Each row was made from one small tree. Brackets hold a mark, then the marks that hang from it, in the order of their numbers. Every link used is in the known rows. Write each row's tree.
Known rows
(Q651 Q263): [  9.6  35.7   1.1 -11.8  -3.3  -6.7 -26.3 -20.8  -0.6 -19.0 -17.6  20.4
   1.8   7.0   0.6 -14.5  12.3   9.2  13.6   8.5   0.5   9.4  14.4  44.3
  34.4   1.9  18.7  -0.9  -3.9  12.4   5.1  -3.1   2.9  40.6]
(Q541 (Q263 Q905)): [ -8.0  18.6 -23.7   3.1   1.5  -6.3  -9.4 -32.8  -6.4   2.4 -33.4   7.1
  23.8  30.4   5.8 -16.7   4.6  38.1   1.3   2.3  22.7  15.8  18.7  33.5
   4.7  52.7  40.9  -5.8  25.2  20.9 -36.6   4.8  13.5  27.9]
(Q263 (Q905 Q871)): [  6.5   4.5 -13.0   4.0 -15.0  10.9   8.9  -1.0  10.7   4.6 -11.1   0.2
  12.5   6.0  11.4  -5.5  10.7   9.5  12.2   1.2  12.0  -9.4  13.3  16.1
  -2.8  18.5  11.6   0.9   4.2   1.3 -27.1   1.3   4.4  28.6]
(Q263 Q541 (Q905 Q871)): [ -1.4  14.0 -11.7   3.9 -14.1  -3.5  -2.0  11.2 -12.3  12.4 -10.1  -4.4
  20.7  10.4   5.6   3.3  -2.7  29.2  -6.8  -3.3  27.9  -7.8   2.3  16.1
  -4.4   9.7  14.4   0.6   9.1   7.5 -37.5  12.6  13.2   7.9]
(Q905 (Q263 Q541) Q383 (Q871 Q219)): [ -5.7 -26.2  20.3  19.0   6.0  14.2  12.3  24.8 -21.7  13.7  18.3  -8.6
 -24.2 -39.0 -21.1  23.5 -17.5 -13.0 -30.5   3.6 -25.9  -0.2  -1.2 -21.9
 -15.8 -31.9 -25.3  15.9   4.5 -16.1   9.9   8.4  -2.6 -19.0]
(Q871 (Q905 Q263 Q383)): [ -2.0 -12.4  15.2 -39.6 -20.2  23.7   0.1 -11.3  -2.5  13.0   5.6  16.6
 -19.4 -16.4 -19.7  12.7   1.0 -26.3 -17.1  12.7 -35.2  -7.3   5.1  -7.2
   1.4  -2.6 -17.9   2.6 -14.8 -12.2  22.7  -5.3 -25.0   0.6]
(Q263 Q541 (Q905 (Q871 Q219))): [  1.2  11.0   9.2  47.0   7.5  -7.1   9.3  27.3  -0.9  11.8 -12.0 -24.8
  12.4  -0.9  10.6  -1.2  -4.0  12.8 -11.8  -9.0  17.2   4.9   1.8  -6.6
  -5.5  11.7   2.8  -6.3   9.5   0.7 -24.5  11.6  15.4  -6.9]
(Q871 Q219 Q905): [  5.1  26.5  44.5  36.5   8.5  10.3  17.6   4.5   9.6   2.1 -21.7  -5.1
  -5.8  -4.5  15.5 -16.0  11.9 -33.9  -5.1   8.4 -27.5  14.1  10.4  -8.2
  21.8  36.4  -4.9 -17.0 -14.3 -18.1  17.8 -13.0 -15.1  13.2]
(Q651 (Q263 Q541 (Q905 (Q383 Q874) (Q871 Q219)))): [ -0.3 -17.0 -13.8 -13.0  14.3 -12.5 -10.9   5.0   3.7 -12.2  23.0 -15.4
   2.1  -1.4   4.7   3.6 -17.5   2.0  13.9 -15.5  24.8 -12.9 -24.6 -24.9
  -7.8 -39.4  -6.4   9.9   4.8   6.9   8.1   9.1   7.8 -20.3]
(Q263 Q541 Q905): [ -7.6  33.4 -17.6 -14.2 -17.1 -10.0 -15.9  -0.1 -16.7  -1.1 -28.1   3.2
  30.9  26.8  -4.4  -7.0   7.9  34.3  -8.2   5.2  33.0   2.9  10.6  32.2
   9.5  25.8  30.5  -8.2   6.8  13.9 -36.3   9.6  17.8  11.3]
(Q905 (Q263 Q541) (Q383 Q874) (Q871 Q219)): [-15.8 -40.4  11.2  -4.8  17.1  21.8   6.8  -4.1 -26.7   0.1  34.7  11.4
 -17.3 -30.0  -9.1  22.5  -9.3 -25.4  -1.7   6.8 -24.5 -15.8  -2.8 -32.3
 -17.3 -49.2 -15.8  22.0   0.5 -23.7  23.6   4.6 -13.6 -18.0]
(Q651 (Q263 Q541) (Q871 Q219 (Q905 Q383))): [ 18.7  24.3  23.1  16.3  10.8 -39.1 -11.6  34.4  30.4 -11.2   8.3 -24.6
 -17.5   5.1   2.4  -9.3 -11.2  -3.7  -5.8 -21.1  -3.5  16.7 -32.7  -7.3
  17.8 -12.3 -31.6 -19.1 -16.4  20.1  36.4 -10.5   2.1 -32.8]
(Q874 Q383): [ -8.8  23.0 -13.5 -31.4 -22.6  11.7  10.9 -35.5 -13.1  -8.2 -17.3  40.7
  13.4   6.2  12.8 -22.9  28.2  -0.8  27.6  35.5  -6.1  -6.7  23.6  41.1
  18.7  14.6  37.6   2.5 -16.7 -20.1  -5.4 -19.1 -14.6  49.9]
(Q871 Q219 (Q905 Q263 Q383)): [  2.6 -14.7  37.2   1.9  -1.3  19.6  13.4   5.1   5.7  10.2   3.1  -5.3
 -25.5 -26.5 -17.2   8.2  -2.5 -45.7 -19.4   8.6 -44.8   4.0   3.3 -28.6
  -1.1   2.8 -29.8  -3.7 -13.0 -19.9  33.4  -5.3 -23.4 -15.6]
(Q263 Q905): [  2.7  23.6 -17.9  -9.3 -22.1   2.9  -3.8 -14.5   3.6  -6.7 -27.3   9.5
  20.8  21.1   4.4 -14.8  20.2  14.0  11.0   9.8  17.6   1.3  19.6  30.1
   8.8  33.5  26.1  -8.4   2.7   5.8 -25.5  -0.1   9.4  33.0]
(Q905 (Q263 Q541) (Q871 Q219)): [  2.0  -5.5  32.7  44.5  19.9   7.1   3.4  18.7 -22.2  16.4   8.0  -7.3
  -6.0 -29.5 -10.2  17.5  -9.9 -10.7 -31.5   1.7 -21.4   7.2  11.6  -5.7
  -5.6 -17.1 -15.0   3.5   2.6 -12.1   2.4  10.8  -5.1 -11.5]
(Q651 Q263 (Q871 Q219)): [ 30.9  35.5  12.4  44.8  19.4 -29.6  -9.9  10.9  38.1 -32.1  -6.3  -3.7
  -6.6  10.4   8.9 -24.9  18.4  -1.5  25.8 -10.6  -4.9  25.5   4.4  30.1
  30.7   3.1  -6.8 -21.1 -11.3  18.3  24.2 -14.3   7.7  15.2]

Write each row's tree
[-15.9 -36.9 -19.7  14.0  24.7  10.7  20.1 -27.3   2.6   0.3   9.0  -4.7
  -3.0   2.2  18.4  -4.8  -8.4   0.3  23.8  -2.8   7.0  -1.5  -5.7 -33.0
 -22.4   9.1   8.0  13.2  21.4  -5.0  -6.8  -3.4   1.8  -1.0]
(Q541 (Q263 (Q905 (Q383 Q874) (Q871 Q219))))
[ 20.9  19.3  20.4  -1.3  -1.0 -19.3 -17.5   6.8   7.9   9.8   4.9   8.1
   4.8   9.7  -5.1   6.6   0.6   1.3 -20.1  -9.7 -12.2   5.8   0.4  20.4
   8.9   0.9 -13.2 -19.0 -17.5  13.0  14.1   1.3 -13.8 -17.4]
(Q651 (Q871 (Q905 (Q263 Q541))))
[ 29.6  42.3  35.2  39.8  24.0 -46.3 -18.2  28.8  29.1  -7.6  -2.9 -22.2
   0.1  11.7  16.5 -14.9  -7.6  -1.7  -6.5 -25.0  -1.0  23.8 -20.2   9.6
  27.9   4.1 -19.5 -30.9 -17.6  24.6  29.2  -5.6   0.3 -20.0]
(Q651 (Q263 Q541) (Q871 Q219 Q905))
[-16.2  11.4 -28.7 -37.3 -28.6  -3.5  -9.0   5.2 -16.0   1.0 -15.8   3.0
  12.5  17.7 -13.6  -1.6   1.0  31.1 -10.6   6.3  31.3  -4.1  -3.4  16.0
  -2.4   9.8  22.1  -0.1   8.4   9.8 -30.9   5.3  19.6   0.7]
(Q263 Q541 (Q905 Q383))
[-18.7  -0.5 -35.9 -22.4 -12.3   0.7  -0.6 -26.5  -8.2   3.7 -20.7   5.0
   5.9  21.2  -6.4  -9.8  -1.1  34.5  -0.7   4.0  19.8   9.0   4.1  15.8
  -6.3  36.5  29.4   3.7  23.9  16.4 -32.0   0.7  15.7  16.9]
(Q541 (Q263 (Q905 Q383)))
[ -7.7  -7.7  37.7  -1.5   2.0   6.3   2.0  20.5 -15.3  20.1   1.9 -11.1
 -17.6 -21.1 -21.0  15.2 -16.0 -25.6 -38.9   4.6 -29.4   4.3  -6.7 -27.5
  -1.6  -6.5 -26.8  -1.9  -7.5 -13.2  24.5   5.0 -14.4 -35.4]
(Q871 Q219 (Q905 (Q263 Q541) Q383))
[-15.1  -8.8 -42.3 -60.9 -22.7  17.3  -1.0 -37.4  -0.2 -23.0  -2.2  27.0
  11.2  21.2   0.9  -8.2  24.6  -1.0  36.4  17.5  18.4 -19.3   5.6   4.2
  -1.9   1.2  25.0   9.4  -2.9  -8.5  -4.4  -8.2   0.4  22.7]
(Q263 (Q905 (Q383 Q874)))
[ 10.1   1.3   6.4  46.4   3.4   6.4  24.0  15.9  18.4   4.7 -13.9 -18.5
   6.4  -4.4  14.6  -7.3   8.6  -8.8   8.4  -6.1   3.1   4.4   9.2  -8.5
  -7.4  23.1  -0.2  -7.6   4.6  -7.7 -17.5   1.7   5.3  12.2]
(Q263 (Q905 (Q871 Q219)))
[  2.0  -0.6 -26.5 -30.7 -17.8 -18.9 -21.9  17.0  -0.2   4.8   6.6 -15.5
   3.5   1.7  -8.1   6.4 -24.1  31.0  -4.2 -16.2  34.5  -8.9 -22.5   8.0
  -4.1 -27.7  -4.1  12.7   8.2  23.2 -19.7  12.8  16.2 -10.0]
(Q651 (Q263 Q541 (Q905 Q383 Q871)))
[  3.6  14.1  49.3  25.1  14.8  -1.1  -5.6  13.2 -14.5  19.0  -9.2  -7.7
   0.1 -12.0  -8.3  11.3 -10.1 -23.1 -42.0   2.7 -27.3  12.5   7.8 -10.6
   8.8   5.3 -15.7 -14.2  -7.6 -10.8  17.9   6.5 -15.7 -22.9]
(Q871 Q219 (Q905 (Q263 Q541)))
[-14.8 -27.0   4.1   9.0  13.8  35.4  28.4 -12.6  -2.6 -15.8  17.5  14.3
 -22.6 -20.0  15.2  -1.2  12.0 -35.8  33.4  16.2 -25.5 -15.1   1.5 -28.8
  -3.1 -18.3  -5.8  20.5  -6.3 -33.4  23.8 -17.0 -11.8  17.2]
(Q905 (Q383 Q874) (Q871 Q219))
[-16.7 -19.9   5.0 -64.5  -9.1  17.5 -14.8 -28.1 -26.3   8.5  18.9  31.5
  -3.8  -4.9 -12.9  18.8  -5.8 -20.5 -10.8  14.2 -15.7 -20.8  -5.1 -12.7
  -0.5 -29.0  -4.4   9.4 -14.5 -14.8  28.0   2.1 -27.0 -15.1]
(Q871 (Q905 (Q263 Q541) (Q383 Q874)))
[  1.4  -4.2   4.2  62.5  24.7  -4.7  17.1  -5.1   7.8  13.8 -16.1 -22.6
  10.0   4.2  17.9  -9.4  -8.5  14.0  -3.3 -12.1   8.5  17.6   7.7  -4.6
 -10.3  40.2  11.1  -2.5  26.6   9.3 -28.0   4.0  11.1  10.4]
(Q541 (Q263 (Q905 (Q871 Q219))))
[  7.7 -19.2  17.9  -9.0  17.7  -5.5  -2.5   2.5  11.7  -6.2  33.3   4.7
 -13.4  -1.5  -3.4  11.5  -1.4 -30.0  -0.6  -6.1 -21.6  -3.3 -14.7 -28.7
  -5.3 -25.7 -27.6  -8.7 -22.2  -7.9  46.0 -10.6 -20.6 -39.4]
(Q651 (Q871 Q219 (Q905 (Q263 Q541) (Q383 Q874))))
[ 19.0  20.3 -16.3   7.1   1.8 -47.3 -19.2  35.0  33.3 -19.9   1.4 -30.1
   2.8  18.0  -5.8  -9.9  -5.0  25.6   5.6 -26.8  32.2  16.3 -25.8   9.8
   3.9 -10.4  -9.6 -18.4   2.0  35.0   0.3   1.3  26.8 -31.6]
(Q651 (Q263 Q541 (Q905 Q383)) (Q871 Q219))
[ 32.4   8.7  39.6  40.7  16.7  -8.1   7.5  13.3  35.8   0.2   1.4  -7.4
 -10.9  -5.0   2.5  -2.8  12.9 -34.9  -5.4  -7.6 -37.9  15.1   7.9  -3.9
   6.4  15.7 -30.6 -26.4 -20.0  -4.1  36.1 -12.3 -21.6 -12.7]
(Q651 (Q871 Q219 (Q905 Q263)))
[-25.5  -1.7 -39.5 -61.5 -16.8   4.5 -14.4 -25.0 -19.9 -16.1  -0.6  23.3
  20.4  23.7  -4.1  -1.8   7.8  20.5  15.8  12.5  34.8 -17.4  -2.8   5.2
  -5.0  -8.3  29.8   9.9   1.3  -1.1 -14.9   3.1   9.1   4.7]
(Q263 Q541 (Q905 (Q383 Q874)))
[ -1.9 -14.8 -25.4 -21.8 -28.5  17.3  17.0   5.9  12.4   2.9   1.3  -1.9
  -4.2  -3.9   0.1  -0.3   3.0   4.7  14.3   3.7   9.3 -16.0  -1.7  -2.6
 -13.7   3.3   1.6  10.2   4.1  -3.5 -21.2  -2.5   6.1  16.8]
(Q263 (Q905 Q383 Q871))
[ 22.1  44.3  13.5  41.2  25.0 -43.9 -23.0  22.4  17.0 -25.3  -7.5  -9.6
   2.9  14.7   8.7 -16.9   4.7  17.4   5.4 -15.5  10.5  26.6  -6.5  30.3
  29.5  -6.5  -2.5 -20.1  -6.4  26.0  15.1  -5.6  18.9  -3.8]
(Q651 (Q263 Q541) (Q871 Q219))
[  0.7  -3.7  11.7   4.4  -2.3  11.2  -9.9   2.4 -30.9  15.2   8.6  11.7
   1.1 -18.7 -12.9  19.7  -7.6   5.5 -23.3   5.1 -14.7  -4.4  14.2  15.1
  -1.4 -21.9  -0.8  12.5   0.5  -5.0  -9.3  11.1  -6.8   5.8]
(Q905 (Q263 Q541) Q871)
[ -8.4  -9.8  -4.5  20.6  -3.2  -1.2  17.3  33.7  -1.9  10.9   1.5 -27.8
  -2.5  -9.1  -0.3   5.1 -12.7   7.4 -12.5  -8.3  13.4  -0.6 -13.2 -23.3
 -18.9  -1.3  -8.9   2.9   9.6  -3.4 -19.0   7.1  17.8 -18.5]
(Q263 Q541 (Q905 Q383 (Q871 Q219)))
[-17.5 -36.7 -41.8 -28.7   4.4  17.2   7.6 -45.3  -6.3   1.0  11.0  14.7
   5.3  12.4  13.9  -1.1  -4.7  16.5  27.2   0.6  16.3 -16.4  -2.8  -9.5
 -19.0   4.6  22.3  22.1  18.8   3.9 -16.5  -1.9   0.8  15.5]
(Q541 (Q263 (Q905 (Q383 Q874) Q871)))
[  3.1  15.7  29.0 -16.6  -6.0   1.3 -21.3  -4.7 -24.0  21.2  -5.8  12.3
   6.3  -2.6 -14.2  12.2  -6.8  -5.5 -36.5   7.7 -14.9   0.9   8.4  10.4
  11.2   3.9  -0.3  -6.5 -10.1  -1.1   6.2   9.5 -18.2  -5.5]
(Q871 (Q905 (Q263 Q541)))
[ 37.7  31.2  -8.0  33.1  10.4 -39.9 -15.7  15.4  52.9 -28.7 -12.0 -20.5
  10.6  21.7   9.9 -22.9  16.1  11.9  24.6 -25.7  20.2  21.6  -1.6  26.0
  15.9  16.2  -1.2 -28.6  -3.5  31.7   6.3  -4.8  17.2   2.5]
(Q651 (Q263 Q905) (Q871 Q219))
[-12.0  -7.3 -24.0 -22.3 -26.5   1.6   5.4  16.1  -9.8  11.1   2.4  -8.4
   3.6   2.2  -4.5   8.7 -10.9  25.6  -5.8  -2.0  23.6 -14.5 -10.3  -2.1
 -15.8  -5.4   6.3  11.0   9.4   4.0 -31.9   8.4  16.1  -1.5]
(Q263 Q541 (Q905 Q383 Q871))
[-18.8 -22.8 -34.9 -47.6 -13.7  10.9  -0.6 -12.7 -14.4  -0.5  17.0  13.1
  10.1   9.0   4.5   8.5  -3.3  14.0  16.6   4.4  26.7 -26.7 -10.9  -9.7
 -17.2 -22.9  14.5  19.8   2.4  -3.7 -15.8   4.5   5.3  -0.9]
(Q263 Q541 (Q905 (Q383 Q874) Q871))
[ -9.1 -45.7 -12.5 -43.2  -5.7  41.8   5.1 -35.1 -13.8  -5.4  34.0  38.2
 -19.5 -24.0  -7.7  20.6   8.7 -26.3  20.5  17.7 -28.1 -28.3  10.0 -10.4
 -10.9 -43.5  -6.3  30.1  -5.9 -26.2  21.0  -4.1 -22.5  17.1]
(Q905 Q263 (Q383 Q874) Q871)
[ -4.6 -49.7   7.1  -3.5  12.6  37.8  17.7 -18.4  -6.8  -8.0  31.1  15.1
 -26.3 -34.4  -6.9  16.8   7.0 -44.1  18.0  12.8 -39.0 -15.6   8.9 -33.8
 -13.7 -39.0 -19.2  22.1  -4.9 -30.9  33.6  -7.1 -22.6   0.1]
(Q905 Q263 (Q383 Q874) (Q871 Q219))
[-10.2 -24.5  -9.4  34.5  11.2   4.1  24.2   1.1   8.3  12.0  -5.1 -24.9
  -7.5  -6.2   3.3  -5.2 -12.6  11.2  -2.0  -9.0   4.2   9.0  -5.7 -22.8
 -21.5  27.9  -1.6   7.5  25.8   5.3 -23.9   0.4  12.5  -4.6]
(Q541 (Q263 (Q905 Q383 (Q871 Q219))))
